Known rows, with every way that one mark hangs from another:
z_885{z_184 z_727 z_881{z_345}}: [ 2.09 -1.27 -1.03 -0.12 -1.03  1.16  1.62  2.19 -4.69 -0.78 -4.42  3.56
  2.32  6.75 -0.70  0.85 -2.92 -0.41 -1.80  2.58 -2.04]
z_396{z_727}: [ 0.13  1.61  0.35 -0.12  0.86  1.10 -1.44  0.82  1.63  0.32  0.16 -0.65
 -0.10 -0.19 -1.34 -0.74  0.09 -0.91  0.38 -0.08 -0.02]
z_345{z_396{z_727{z_737}}}: [ 0.17  0.40 -0.69 -0.42 -0.08 -1.65 -1.53  0.15  2.58  0.19  2.19 -0.49
 -1.77 -3.22 -2.31  0.09 -0.66 -0.59  1.06 -1.41  2.02]
z_345{z_396}: [ 0.97 -0.22 -0.87 -0.37 -2.02 -1.47 -0.30  0.64  1.01  0.84  1.32  0.88
  0.31 -1.61 -0.60  1.33  0.91  0.59 -0.13 -0.72  1.03]
z_737{z_727{z_396}}: [ 1.45 -0.06 -1.93 -1.76  1.10 -0.51  0.76 -1.50  0.13  3.54 -1.26 -1.20
 -1.31 -0.43  1.88  1.75 -0.12 -0.67  0.48 -0.62  2.26]
z_885{z_184 z_727{z_396{z_345} z_737} z_881}: [ 2.35 -2.62 -2.68 -1.24  0.17  2.01  1.69  2.48 -1.86  2.19 -1.98  2.20
 -1.90  2.37 -0.66  0.94 -4.81 -3.74  0.83 -2.59  0.44]
z_727{z_345{z_396} z_737}: [ 0.38 -1.87 -1.68 -0.23 -0.35 -1.93 -0.21  2.33 -0.25 -0.06  0.18  0.98
 -2.97 -3.32  0.11  1.79 -1.18  1.72  2.53 -1.74  2.88]
z_881{z_345{z_396} z_885}: [-0.44  0.61 -0.15 -0.34 -1.82 -1.58 -2.81  1.41 -1.43  0.84  0.87  2.75
  0.53  1.13  0.85  1.60 -0.65  1.75 -0.04  1.40 -0.87]
z_184{z_885{z_727}}: [ 0.79 -0.66  0.97  1.50  0.54  1.20 -0.09 -2.12  0.39  1.28 -1.60  0.09
 -0.10  2.49 -0.07  1.12 -1.17 -1.42  0.07 -0.13 -2.35]
z_727{z_345}: [ 0.31 -0.64 -0.62  0.25  0.63  0.62 -0.18  2.84 -1.29 -0.05 -1.83  0.93
 -1.36 -0.22  1.21  0.88 -0.56  1.63  1.97 -0.35  0.97]
z_885{z_184 z_727{z_737}}: [ 0.81 -2.67 -0.13 -0.19  0.46 -0.32  2.42 -1.78 -2.60 -2.82 -1.67  1.94
 -0.55  1.06 -0.30  0.38 -2.49 -1.53  0.53 -0.18 -0.75]
z_737{z_727{z_345 z_396}}: [ 1.71 -0.66 -2.60 -1.72  1.76  0.15  0.52  1.29 -1.29  3.45 -3.10 -0.32
 -2.66 -0.75  3.02  2.59 -0.50  0.84  2.45 -1.06  3.25]
z_727{z_396}: [ 1.02  0.05 -1.16 -0.63  0.46  0.87 -0.42 -0.21  0.06  2.77  0.15  1.18
 -1.79 -1.10  0.58  1.39  0.03 -0.21  1.24  0.06  2.10]
z_184{z_885{z_727{z_396{z_345} z_737} z_881}}: [ 1.37 -1.70 -1.77  0.49  1.50  2.33 -0.63  1.06  1.41  5.27 -1.23 -0.43
 -3.42  2.38 -1.17  1.41 -5.05 -3.78  0.98 -3.28 -0.31]
z_737{z_727}: [ 0.42 -0.11 -0.71 -1.22  0.63 -1.41  1.21 -1.22 -0.19  0.79 -1.46 -2.40
  0.44  0.75  1.46  0.34 -0.02 -0.52 -0.86 -0.65  0.22]
z_711{z_345}: [-0.31 -1.78  0.62 -0.35 -0.24  0.31  0.78  1.57 -1.30  0.85 -0.48  0.66
  0.56  0.60  1.84 -0.47 -1.62  0.13  0.33 -1.25 -0.48]
z_881{z_345 z_885}: [-1.36  0.67  0.65  0.08  0.25 -0.19 -2.50  0.68 -2.29 -0.21 -0.61  2.07
  0.29  2.92  1.27  0.29 -1.63  1.30  0.01  2.21 -1.93]
z_184{z_885}: [-0.20 -0.45  0.18  1.43  1.37  0.46 -1.38 -0.83  0.93  1.30 -0.04  0.58
 -0.79  0.21 -0.21  0.86 -0.58  0.03 -0.19 -0.02 -1.48]
z_711{z_345{z_396}}: [ 0.72 -1.83 -0.21 -0.68 -2.20 -1.13  0.37  2.30 -0.42  1.65  0.78  1.74
  0.97 -1.12  1.39  0.80 -0.77  0.65  0.11 -1.98  0.71]
z_881{z_345{z_396{z_727}}}: [ 0.66  1.82 -0.26 -1.30 -0.92 -0.31 -2.22  2.71  0.67  1.45  0.19  0.49
  0.84  0.10 -1.35  1.41 -0.09  1.40  0.78  2.06  1.03]
z_345{z_396{z_727}}: [ 0.99  1.35 -0.46 -0.54 -1.12 -0.46 -1.72  1.22  2.33  1.26  1.50  0.23
  0.21 -1.76 -1.46  0.63  1.08 -0.24  0.31 -0.75  1.16]
z_184{z_885{z_727 z_881{z_345}}}: [ 1.12 -0.29 -0.10  1.49  0.26  1.37 -0.79  0.81 -1.34  2.30 -3.62  1.01
  0.77  6.71 -1.22  1.24 -3.21 -0.45 -1.58  1.88 -2.80]
z_619{z_737{z_727{z_396}}}: [ 0.25  0.22 -1.13 -0.69  1.20 -2.04  0.29 -2.41 -0.76  0.17 -0.63 -1.76
 -1.59 -0.18  1.91  0.80 -0.80 -0.64  1.00 -0.37  3.17]

Rows:
[-0.44 -0.34 -0.75 -0.61  0.25 -1.72 -3.03  1.45 -2.08 -1.75  0.64  4.61
 -0.70 -0.15 -0.64  0.90 -2.53  0.75  0.72  1.48 -0.49] => z_881{z_345{z_396{z_727{z_737}}} z_885{z_184}}
[ 2.65 -2.68 -2.65 -0.07  0.34  0.77  1.89 -0.62 -2.75  0.72 -2.29  3.63
 -2.04  2.26 -1.10  1.05 -3.33 -2.53 -0.19 -0.89  1.16] => z_885{z_184 z_727{z_396 z_737} z_881}
[ 1.23 -2.39 -1.17 -0.22  0.10  0.10  1.71  1.05 -4.45 -1.69 -3.77  2.88
  0.44  5.30 -1.25  0.39 -4.48 -0.76 -1.06  1.82 -1.10] => z_885{z_184 z_727{z_737} z_881{z_345}}
[ 0.75 -1.37  0.53  0.71 -0.88  0.61  0.24 -1.49 -3.44 -2.29 -1.69  4.38
  0.94  3.31  1.44  0.25 -1.34 -1.56 -0.65 -0.24 -3.30] => z_881{z_885{z_184 z_727}}
[ 0.41 -1.63 -2.04 -0.52  2.26  0.24 -0.37  1.41 -1.11  1.79 -0.93  1.34
 -5.05 -2.74  0.89  1.75 -2.06  1.07  4.04 -0.80  3.90] => z_727{z_345 z_396 z_737}
[-0.07 -0.94 -1.44 -1.69  1.48  1.05 -0.35  1.61  0.98  3.12  1.07 -0.99
 -3.62 -2.41  0.25  1.08 -2.96 -1.73  3.22 -2.37  2.43] => z_727{z_396{z_345} z_737}
[ 0.71 -0.27  0.18 -0.87 -1.36 -0.11 -1.10  2.80  1.07  1.96  0.96  1.12
  0.75 -1.29  0.26  0.14 -0.55 -0.12  0.60 -2.09  0.79] => z_711{z_345{z_396{z_727}}}
[ 0.22 -0.13 -0.86  1.44  1.28  0.66 -2.02  2.18 -0.87  2.29 -2.11  1.39
  0.05  4.56 -1.30  0.95 -2.68  0.82 -1.73  2.04 -1.86] => z_184{z_885{z_881{z_345}}}
[ 0.47 -0.84 -0.90 -0.61 -1.81 -1.50 -1.82  2.10 -3.62 -1.06 -0.13  6.01
  1.19  1.47  1.33  2.13 -0.82  1.87 -0.38  2.17 -1.55] => z_881{z_345{z_396} z_885{z_184}}
[-0.47 -1.94  0.52 -0.05  0.57 -0.49  0.01 -1.23 -4.93 -2.87 -2.23  4.03
 -0.21  3.83  1.01  0.64 -4.10 -0.26  0.65  1.92 -2.63] => z_881{z_345 z_885{z_184 z_727{z_737}}}
[ 1.26  0.27 -1.93 -0.40 -2.31 -1.10 -0.97  3.69 -0.92  1.85 -0.72  1.66
  1.23  2.63 -1.40  1.37 -1.12  1.36 -1.70  1.33  0.54] => z_885{z_881{z_345{z_396}}}
[ 0.54 -1.98 -0.75 -0.85  0.98  0.42 -0.36 -1.37 -4.67 -0.23 -2.00  5.20
 -2.12  2.75  1.47  1.92 -3.93 -0.51  1.88  2.09 -0.53] => z_881{z_345 z_885{z_184 z_727{z_396 z_737}}}
[-0.70 -1.53  0.41  1.13  0.77 -0.28 -0.66 -0.67 -2.25 -1.32 -1.94  1.56
 -2.82  1.56  1.62  0.15 -3.18 -0.37  2.36 -1.90 -0.86] => z_881{z_885{z_727{z_345 z_737}}}
[ 2.04 -2.00 -2.18  0.58 -1.67 -1.12  0.91  2.33 -0.88  0.72 -2.07  1.22
 -1.85  1.32 -1.14  1.33 -2.67 -0.34  0.59 -2.66  1.67] => z_885{z_727{z_345{z_396} z_737} z_881}
[ 2.72 -2.17 -1.80  0.81 -0.72  1.59  2.05  3.52 -4.18 -1.04 -5.08  4.11
  0.35  4.52  0.27  0.96 -2.27 -0.53 -0.40 -0.61 -0.90] => z_885{z_184 z_727{z_345} z_881}
[ 1.30  1.31 -1.26  0.94  0.08  0.26 -3.83  3.39  1.56  3.45 -0.63  1.69
  0.38  2.73 -2.77  1.48 -1.63  0.53 -1.40  1.33 -0.77] => z_184{z_885{z_881{z_345{z_396{z_727}}}}}
[-0.20  0.74 -0.47 -1.39  0.32 -1.41 -2.09  1.56  0.95  0.46  0.83 -0.03
 -1.03 -1.28 -2.12  0.92 -1.72  1.05  1.47  1.41  1.92] => z_881{z_345{z_396{z_727{z_737}}}}
[ 0.46 -0.44 -1.70 -0.51  1.75 -1.53  0.21  0.28 -2.16  0.11 -2.49 -0.77
 -2.93 -0.49  3.25  1.65 -1.20  0.98  2.98 -0.70  4.09] => z_619{z_737{z_727{z_345 z_396}}}
[-0.53 -0.13 -0.42  0.11  2.68  0.42 -1.38  2.25  0.36 -0.69 -1.12 -0.43
 -3.28 -1.76 -0.73 -0.34 -2.02  0.34  3.04 -0.98  1.97] => z_396{z_727{z_345 z_737}}
[ 2.08 -2.15 -0.99  0.41 -2.34 -0.23 -0.10  1.93 -3.74 -1.18 -2.10  5.93
  0.15  1.46  2.42  2.49 -0.83  0.53  1.04 -1.28 -1.31] => z_881{z_885{z_184 z_727{z_345{z_396}}}}
[ 0.29 -1.63 -0.37  0.73 -1.24 -1.69 -0.93  0.04 -1.34 -0.46 -0.54  2.35
 -2.56 -0.11  1.20  1.60 -2.17  0.33  2.39 -2.56  0.25] => z_881{z_885{z_727{z_345{z_396} z_737}}}
[ 1.70 -1.29 -0.87  2.65  0.59  1.89 -0.32  2.07 -1.02  2.15 -4.06  1.46
 -1.11  4.59 -0.18  1.16 -2.56 -0.56 -0.09 -1.28 -1.64] => z_184{z_885{z_727{z_345} z_881}}
[ 1.08 -0.24 -1.66  0.96 -0.87 -0.86 -2.34  2.86  0.18  3.05 -0.77  2.32
  0.42  2.89 -1.66  2.29 -1.71  1.25 -1.91  1.37 -0.78] => z_184{z_885{z_881{z_345{z_396}}}}
[-1.14  0.62  0.14 -1.18  1.84  0.93 -1.39  2.54  2.44  0.68  1.06 -2.93
 -2.02 -1.44 -1.48 -1.20 -2.96 -2.28  2.16 -2.41  0.24] => z_396{z_345 z_727{z_737}}
[-0.55 -0.80 -0.09 -0.05  0.21 -0.04 -1.55  1.42 -4.52 -1.88 -1.56  5.10
  0.98  2.99  1.66  0.64 -1.95  1.31 -0.21  2.80 -2.63] => z_881{z_345 z_885{z_184}}
[ 1.52 -1.13 -1.95 -1.02  0.04  1.91  0.73  1.81  0.44  4.00 -1.01 -1.05
 -2.61  2.18 -1.09  0.49 -4.48 -3.78  1.17 -3.25  1.11] => z_885{z_727{z_396{z_345} z_737} z_881}
[ 1.82 -2.42 -1.97  2.15 -0.27 -0.69 -0.45  1.57  0.01  2.01 -2.24  1.81
 -2.75  1.55 -1.28  2.29 -3.21 -0.30  0.44 -2.68  0.26] => z_184{z_885{z_727{z_345{z_396} z_737} z_881}}
[ 0.56 -1.71 -0.33  2.40  1.18  0.09 -0.04 -1.73  0.49  1.09 -1.68  0.03
 -1.83  3.38 -2.07 -0.07 -3.68 -2.43 -1.30 -1.65 -1.90] => z_184{z_885{z_727{z_737} z_881}}
[ 1.26 -3.04 -1.55  0.25  1.28  0.86 -0.03 -0.11 -4.39 -0.40 -2.63  5.61
 -4.07  0.63  2.43  2.11 -3.46 -0.56  3.36 -1.05  0.60] => z_881{z_885{z_184 z_727{z_345 z_396 z_737}}}
